Each row was made from one small tree. The marks that hang from a mark follow it in brackets, in alphabetical order. Every link used is in the known rows. Write each row's tree.
Known rows
doga[kotan[forem[neza]]]: [ -8.7 -14.3 -10.9   2.2  24.5   4.1  -9.5  -2.8  -3.0 -21.2  21.1 -15.2
  -4.9  25.2  22.0  -9.9 -12.3 -22.6  12.6 -20.7  -9.8]
neza[forem[kotan[doga] sefi[tupod] vuni]]: [  7.7 -22.6 -12.5   1.8  29.2  -6.8  -9.4  34.7   3.3   1.5 -15.8 -23.1
   3.1  20.5  42.2 -24.8  16.3 -26.1  42.0 -23.7   7.1]
dupo[forem[kotan neza sefi[tupod] vuni]]: [  4.3 -22.5   4.9 -10.3  33.2  34.4   6.8  30.2  21.4 -10.5 -34.2 -30.1
  18.3   7.0  39.7 -38.4  30.9 -53.6  65.6 -60.8   8.4]
sefi[forem[neza]]: [-15.1  -9.4 -16.0  11.1  11.3   6.0   3.9  -4.5   1.0 -16.7  14.0 -12.0
  16.8   3.5   5.7 -10.8  17.6 -10.9  18.3 -24.5 -18.4]
vuni[forem[sefi]]: [ 16.5   2.1  -0.6  -2.1  12.3   8.8 -12.3  14.2   5.4   1.1   8.5 -12.8
  14.6  -5.1   9.1 -18.6  15.4 -11.7   3.1   1.1   8.0]
doga[kotan[forem[sefi]]]: [ 10.3 -16.8  -3.6   1.7  22.0   3.8 -27.5  -0.9  -5.6 -11.4  26.6 -16.5
  -4.9  26.2  17.0 -13.2 -26.9 -24.0   8.8  -6.8   8.3]
padov[tupod[sefi[forem[neza vuni]]]]: [-19.3   0.7 -17.8  17.1  20.4  23.5  -7.4  18.9  14.2 -19.8   5.1 -23.4
  29.3  12.2   9.4 -16.8  43.5 -32.3  28.5 -52.2   9.6]
dupo[forem[sefi vuni]]: [ 15.4  -9.6  11.9 -15.4   1.9  32.0  -5.5  29.0   8.6  -0.3 -27.4  -9.3
  13.2  15.8  12.5 -28.3  12.5 -50.4  36.1 -21.7  21.4]
padov[tupod[sefi[forem[kotan neza]]]]: [-15.8  -3.9  -8.1  26.2  21.0   9.3  -7.6   9.0  12.6 -27.5   7.6 -25.6
  25.7  -2.5   2.7  -0.1  18.6 -10.1  28.1 -57.7   9.0]
dupo[forem[kotan[doga] neza]]: [  1.0 -15.2   3.9  17.3  12.3  -6.6  17.8  33.3   2.6 -27.8 -31.9 -15.7
  15.9  12.9  10.6  -9.8   3.2 -32.7  37.0 -33.8  13.4]
sefi[forem[kotan]]: [ -1.9  -6.9   0.6   3.8   0.9  -2.9   0.2 -18.7   9.2  -9.9  11.1  -6.9
   9.3  -2.3   4.3  -1.1  11.4   5.3  18.1 -19.5 -10.6]
kotan[doga forem[neza sefi vuni]]: [  3.0  -4.0 -15.3  34.7  40.2  -9.1  -8.1  40.5  -0.9 -10.2   2.4 -28.8
  10.2  32.6  34.9 -38.5  -4.8 -71.8  28.8 -35.7  21.0]
forem[neza sefi]: [  2.4  -4.8  -2.6   8.0  23.8  12.5  -9.4  27.2  -5.3  -5.4  -1.1 -16.2
   9.7   0.0  14.7 -17.7  -8.4 -34.0  20.8 -27.2   6.8]
vuni[forem]: [ 5.1  5.1 -2.6 -4.8  2.7  2.8  3.0  0.2 10.5 -0.4  7.3 -4.2 10.3 -7.0
  5.3 -7.8 25.1  6.6 -4.7  7.3 -3.1]
tupod[sefi]: [ -2.2   0.8   2.3  17.2   0.6   2.7   0.5  -1.7   3.0   1.4   4.8 -13.2
   1.9  12.7  -8.4  -7.5   1.3  -7.3  -2.8 -11.4  25.8]
neza[forem]: [ -4.8 -13.8  -5.2  -9.3  -7.9  -3.5 -14.6  12.3 -12.1   3.6  -5.1   5.3
  -6.2   3.6   3.8   1.3   0.1   6.1   4.3   0.4  -9.0]
doga[kotan[forem[neza sefi vuni]]]: [  3.5 -10.0  -4.9  -4.7  38.0  25.7 -19.7  20.4   3.7 -12.9  14.6 -25.8
   1.0  33.9  43.6 -30.7  -6.4 -61.6  34.8 -36.0   6.1]
doga[kotan[forem[sefi[tupod] vuni]]]: [  6.7 -20.3 -11.5  -9.3  40.9  16.9 -16.9  -4.1  11.8  -4.6  21.8 -24.7
  -3.7  34.7  42.1 -32.4   9.7 -31.8  27.2 -16.6  -2.8]
doga[kotan[forem[neza sefi[tupod] vuni]]]: [ -3.7 -21.1 -17.6  -6.4  53.8  23.5 -13.6   8.6  11.0 -12.3  18.7 -34.2
   2.0  34.2  51.8 -37.6  10.6 -47.9  38.3 -38.3  -7.3]
padov[tupod[sefi[forem[kotan neza vuni]]]]: [-14.8   3.8  -5.4  16.5  24.0  23.6  -7.0  17.8  22.5 -21.1   0.4 -27.6
  26.8   4.7  17.5 -11.1  38.8 -31.3  42.5 -67.3  13.8]
sefi[forem[kotan[doga] neza vuni] tupod]: [-14.6 -14.3 -24.2  18.8  39.0  -5.0  21.4   4.6  19.1 -21.4   2.7 -29.4
  19.8  19.0  39.5 -28.8  44.2 -22.6  47.4 -41.5 -14.6]
kotan[doga forem[neza vuni]]: [ -8.2   0.8 -18.4  32.2  30.4 -15.0   6.0  28.1   3.5 -14.2   1.2 -19.8
   6.9  31.9  31.5 -27.4   7.8 -54.8  21.9 -28.2   8.1]

Write each row's tree
[  4.3 -14.1 -13.3   9.1  35.1   4.3 -10.9   2.3  11.9   6.9  11.6 -23.9
   2.3  18.1  34.1 -39.2  15.1 -37.9  25.3 -24.1   3.6]	kotan[forem[sefi[tupod] vuni]]
[  5.6 -10.7  -6.0   1.5  42.9  12.7  -0.8  15.1  19.8  -7.4   3.1 -34.3
  20.0 -12.2  35.8 -28.6  31.2 -16.9  32.7 -37.4  -6.2]	vuni[forem[kotan neza sefi[tupod]]]
[ -2.1   5.5  -0.4  13.4  24.8  -2.3  14.0  33.6  12.9 -12.5 -17.8 -19.6
   7.1  15.1  36.2 -14.9  13.7 -42.2  35.1 -36.8  11.9]	forem[kotan[doga] neza vuni]
[  2.5   1.9  -6.9  18.5  24.5 -13.1  13.6  24.7  12.2 -19.3  -4.3 -20.8
  17.0   0.4  23.0 -10.8  22.1 -16.6  16.3 -20.8   3.2]	vuni[forem[kotan[doga] neza]]
[  3.2 -10.3 -11.3  15.2  50.1   2.5   7.3  37.0  14.9 -10.0 -12.7 -36.4
  14.1  16.8  47.9 -33.6  19.2 -44.9  47.9 -44.0  10.8]	forem[kotan[doga] neza sefi[tupod] vuni]
[ 11.5 -11.2  18.7 -10.3  17.6  33.9  -2.0  42.7  15.7 -10.3 -36.7 -22.6
  17.8   6.6  32.2 -31.2  13.0 -67.9  59.9 -58.3  19.8]	dupo[forem[kotan neza sefi vuni]]
[-10.4  -1.1  -8.3  37.4  25.7   0.5  14.9  16.3  16.3 -19.2   3.5 -34.5
  21.4  30.4  23.7 -24.6  29.1 -42.6  37.3 -48.9  23.4]	tupod[sefi[forem[kotan[doga] neza vuni]]]
[ 14.4 -10.3  -0.5   2.1  13.6  -6.7 -18.2  45.9  -3.3   0.5 -17.8 -16.0
   1.2  19.5  35.2 -17.0  -1.1 -39.1  35.7 -19.8  20.5]	neza[forem[kotan[doga] sefi vuni]]
[ -2.6 -15.6 -28.9  33.0  54.8 -10.6   0.8  30.4   5.8 -11.0   7.5 -36.0
  11.4  33.0  45.0 -45.9  14.0 -59.0  36.2 -34.9   8.8]	kotan[doga forem[neza sefi[tupod] vuni]]
[  0.7 -15.3  -4.6   9.6   2.9 -25.4  -6.5  23.1  -9.9  -6.8 -13.5  -3.7
  -3.4  10.0  13.6   4.5  -7.2   0.1  14.4  -5.7   3.4]	neza[forem[kotan[doga]]]
[ 17.7   3.7   6.3  11.6  22.3  -1.2  -2.8  34.4   9.9  -2.6 -12.1 -20.3
   7.3  17.1  30.7 -18.3  -0.7 -43.2  30.2 -19.8  28.9]	forem[kotan[doga] sefi vuni]
[-10.5   2.7 -11.5  10.4   9.6  17.7 -10.7   4.1  16.4 -11.8   9.8 -14.8
  21.6  13.5  -1.0 -10.6  38.1 -13.8  17.7 -29.5  16.6]	padov[tupod[sefi[forem[vuni]]]]
[-16.2 -12.1 -13.2  -1.0  29.7  15.0  14.3  -9.2  25.8 -12.4   4.3 -23.9
  15.8   4.2  37.7 -26.8  49.7 -18.6  47.8 -50.1 -23.7]	sefi[forem[kotan neza vuni] tupod]
[-12.0  -5.7 -16.4  19.8   4.7   3.3 -13.1  -5.4   6.1 -15.9  15.8 -14.2
  22.5   5.0 -16.3   2.4  21.0   6.3   5.6 -21.2  10.2]	padov[tupod[sefi[forem]]]
[  7.5   1.5  -6.4   2.1  26.6  15.4  -8.4  28.3   5.4  -5.1   5.9 -23.9
  19.7  -6.4  19.0 -25.1  16.5 -29.3  14.1 -21.0   2.6]	vuni[forem[neza sefi]]
[  0.5 -16.9  -9.5   7.1  34.3   9.5 -21.9  11.8  -6.0 -19.6  22.1 -24.6
  -0.1  25.8  28.4 -20.2 -22.6 -41.1  21.5 -26.8   2.5]	doga[kotan[forem[neza sefi]]]
[  9.6  -6.2   3.2  -8.7  30.1  21.3  -4.6   9.2  21.0   5.8  -7.7 -23.3
   3.7   3.1  37.7 -25.6  19.2 -25.2  36.3 -31.8   6.5]	forem[kotan sefi[tupod] vuni]
[  6.8 -10.9 -16.2  22.5  49.5 -10.2   7.2  29.4  13.8 -17.7   1.4 -38.3
  22.7   0.6  37.2 -29.8  27.0 -19.5  29.4 -28.0   2.7]	vuni[forem[kotan[doga] neza sefi[tupod]]]
[ -3.9 -22.9 -32.7  43.3  52.5 -26.3  -1.6  21.7  -5.5 -16.3  14.3 -35.5
  10.0  24.0  28.5 -34.2  -3.4 -39.0  22.4 -27.6   5.4]	kotan[doga forem[neza sefi[tupod]]]
[  4.1  -7.3  -7.2  -9.9  27.1  20.5  -3.6  10.1  13.0   8.3  -3.5 -19.8
   6.8  10.4  28.9 -30.0  23.9 -26.1  26.7 -16.7   5.0]	forem[sefi[tupod] vuni]
[ 21.0   3.4  10.3  -3.0  15.2   9.3 -11.4  12.8  15.8   0.4   2.7 -17.4
  11.9 -12.0  17.3 -13.5  12.2 -12.4  15.1 -13.9  12.0]	vuni[forem[kotan sefi]]
[  7.2  -4.1  -1.7  26.2  32.3  -8.8  -2.9  40.2  -1.8 -16.6  -8.1 -27.3
  11.3   9.2  25.6 -14.4 -14.2 -38.9  29.0 -33.0  18.6]	forem[kotan[doga] neza sefi]
[  9.9 -15.3 -10.6  20.6  35.6 -17.5   2.0  14.2   5.5  -8.0  -2.6 -25.3
   8.3   8.5  23.6 -15.0  -1.4  -9.5  23.9 -14.5  10.5]	forem[kotan[doga] sefi[tupod]]
[  4.5   3.1  -1.3  -3.5  26.0  28.4  -7.6  35.5   4.7  -0.9  -8.9 -20.6
  11.7  10.0  30.4 -29.1   8.8 -55.5  32.4 -36.3  12.5]	forem[neza sefi vuni]
[ -9.7   0.2   3.8  16.1  18.8  23.2   6.1   2.7  21.7 -12.2   5.7 -30.8
  18.9  17.6  23.0 -25.4  31.7 -39.1  39.0 -58.6  13.3]	tupod[sefi[forem[kotan neza vuni]]]
[  2.8 -19.4 -17.6  17.9  32.5  -8.9 -13.4  -6.4   1.4   2.0  17.4 -20.6
   1.0  11.3  17.0 -27.1  -3.1 -18.2  13.3 -15.2  -0.6]	kotan[forem[sefi[tupod]]]
